Every row comes from one small tree of marks. The marks that hang from a mark follow it in brackets, in the order of their numbers. Every link used is in the known rows. Which tree was each row made from?
In the rows, 128 means zero.
Known rows
q377(q921(q811 q986)): 78, 129, 129, 119, 137, 125, 112, 104, 146, 156, 117, 116, 133, 146, 150, 106, 127
q811(q182(q377 q817) q921(q986(q162))): 117, 157, 60, 172, 120, 127, 114, 101, 128, 144, 129, 177, 136, 182, 112, 119, 92
q817(q921(q377 q811(q182))): 144, 157, 125, 148, 119, 99, 144, 147, 143, 146, 135, 138, 128, 161, 148, 100, 71
q817(q182 q921(q377 q811 q986)): 117, 161, 147, 139, 117, 73, 125, 119, 142, 170, 135, 111, 143, 145, 154, 104, 117
q811(q182(q817) q921(q377 q986(q162))): 159, 153, 62, 178, 106, 100, 121, 99, 130, 139, 137, 166, 150, 176, 127, 131, 99
q921(q811(q182(q377 q817)) q986): 126, 153, 112, 176, 146, 142, 117, 136, 133, 133, 113, 152, 116, 161, 129, 113, 93
q182(q377 q811(q921(q986)) q817): 102, 149, 100, 150, 173, 115, 106, 104, 132, 136, 120, 145, 169, 175, 108, 120, 111
q377(q921(q986(q162))): 61, 133, 97, 111, 116, 134, 101, 76, 143, 171, 130, 128, 126, 159, 153, 124, 110
q377(q921(q986)): 72, 134, 114, 102, 142, 119, 116, 88, 145, 172, 129, 123, 135, 162, 152, 117, 113
q921(q811(q182(q817)) q986(q162)): 127, 145, 97, 171, 105, 147, 100, 126, 155, 123, 113, 144, 108, 151, 142, 120, 91
q377(q921(q811(q182) q986)): 106, 133, 119, 131, 127, 126, 119, 131, 142, 137, 115, 132, 127, 148, 148, 106, 106
q182(q377 q811 q817): 70, 147, 124, 147, 172, 145, 105, 123, 133, 115, 121, 130, 139, 173, 127, 122, 66
q377(q921(q811(q182(q817)) q986(q162))): 105, 136, 100, 163, 118, 156, 92, 125, 139, 112, 120, 132, 119, 156, 147, 120, 90
q817(q182(q377 q811) q921(q986)): 71, 165, 144, 118, 151, 100, 110, 122, 138, 163, 126, 116, 153, 154, 137, 112, 92
q817(q921(q811(q182(q377)) q986)): 125, 163, 115, 141, 135, 121, 131, 138, 141, 175, 124, 149, 117, 160, 134, 100, 92
q921(q811 q986): 102, 139, 125, 132, 126, 115, 120, 104, 161, 168, 109, 128, 119, 142, 144, 106, 123
q817(q182(q377) q921(q811)): 54, 161, 146, 135, 127, 107, 129, 135, 139, 150, 130, 125, 128, 155, 140, 82, 81
q921(q377 q811(q182) q986(q162)): 146, 148, 100, 173, 87, 109, 122, 112, 131, 154, 121, 147, 118, 141, 148, 127, 107
q921(q986): 95, 143, 112, 114, 129, 109, 124, 89, 161, 185, 121, 134, 123, 158, 145, 117, 114

Which tree is each row?
66, 141, 106, 129, 141, 137, 134, 124, 117, 141, 133, 152, 125, 176, 139, 107, 62 | q811(q182(q377(q921)))
117, 143, 109, 159, 98, 110, 114, 83, 133, 173, 123, 130, 123, 142, 149, 125, 127 | q921(q377 q811 q986(q162))
155, 159, 104, 158, 96, 108, 121, 120, 139, 169, 134, 141, 123, 151, 151, 118, 98 | q817(q921(q377 q811(q182) q986(q162)))
18, 141, 147, 121, 153, 120, 109, 125, 112, 113, 124, 110, 158, 156, 140, 109, 74 | q817(q182(q377(q921) q811))
81, 146, 102, 150, 170, 123, 113, 118, 132, 111, 124, 145, 166, 182, 107, 109, 82 | q182(q377 q811(q921) q817)
75, 145, 86, 137, 117, 145, 112, 96, 115, 164, 130, 153, 119, 166, 141, 127, 89 | q811(q182(q377(q921(q986(q162)))))
61, 154, 148, 104, 132, 97, 114, 139, 164, 127, 127, 106, 150, 152, 145, 100, 65 | q817(q182(q811) q921)
121, 161, 99, 128, 110, 100, 117, 78, 143, 203, 147, 132, 130, 166, 153, 130, 105 | q817(q921(q377 q986(q162)))
61, 152, 102, 147, 115, 95, 103, 95, 125, 142, 116, 138, 164, 148, 117, 116, 115 | q817(q182(q377 q811(q921(q986(q162)))))
69, 140, 123, 134, 188, 148, 88, 108, 116, 129, 126, 117, 154, 172, 132, 132, 95 | q182(q377(q921(q986)) q811 q817)
121, 147, 77, 146, 102, 81, 126, 66, 133, 182, 137, 152, 152, 165, 133, 125, 131 | q811(q921(q377 q986(q162)))
105, 151, 94, 169, 101, 140, 117, 115, 129, 160, 112, 158, 103, 146, 133, 115, 101 | q921(q811(q182(q377)) q986(q162))
133, 159, 117, 116, 137, 87, 131, 93, 145, 204, 147, 128, 138, 171, 151, 122, 109 | q817(q921(q377 q986))
107, 162, 124, 149, 162, 137, 109, 119, 143, 166, 131, 131, 125, 171, 132, 105, 102 | q182(q377 q817(q921(q811 q986)))
101, 161, 130, 132, 111, 87, 100, 106, 136, 157, 136, 107, 157, 145, 151, 131, 97 | q817(q182(q811) q921(q377 q986(q162)))
111, 140, 111, 136, 140, 78, 131, 107, 133, 133, 129, 135, 178, 165, 125, 113, 100 | q182(q811(q921(q377)))
143, 145, 106, 155, 161, 89, 110, 102, 134, 129, 128, 131, 183, 170, 121, 132, 116 | q182(q811(q921(q377 q986)) q817)
97, 133, 101, 143, 102, 140, 107, 117, 138, 137, 116, 135, 117, 143, 151, 113, 103 | q377(q921(q811(q182) q986(q162)))
133, 143, 107, 136, 143, 73, 125, 94, 133, 156, 126, 134, 181, 159, 126, 126, 128 | q182(q811(q921(q377 q986)))
128, 158, 79, 164, 148, 112, 130, 115, 132, 145, 127, 173, 145, 184, 112, 111, 95 | q811(q182(q377 q817) q921(q986))
76, 140, 124, 150, 168, 151, 100, 107, 118, 139, 125, 124, 134, 168, 137, 112, 114 | q182(q377(q921(q811 q986)) q817)
65, 140, 106, 162, 141, 164, 85, 95, 115, 141, 126, 128, 124, 163, 139, 120, 110 | q182(q377(q921(q811 q986(q162))) q817)
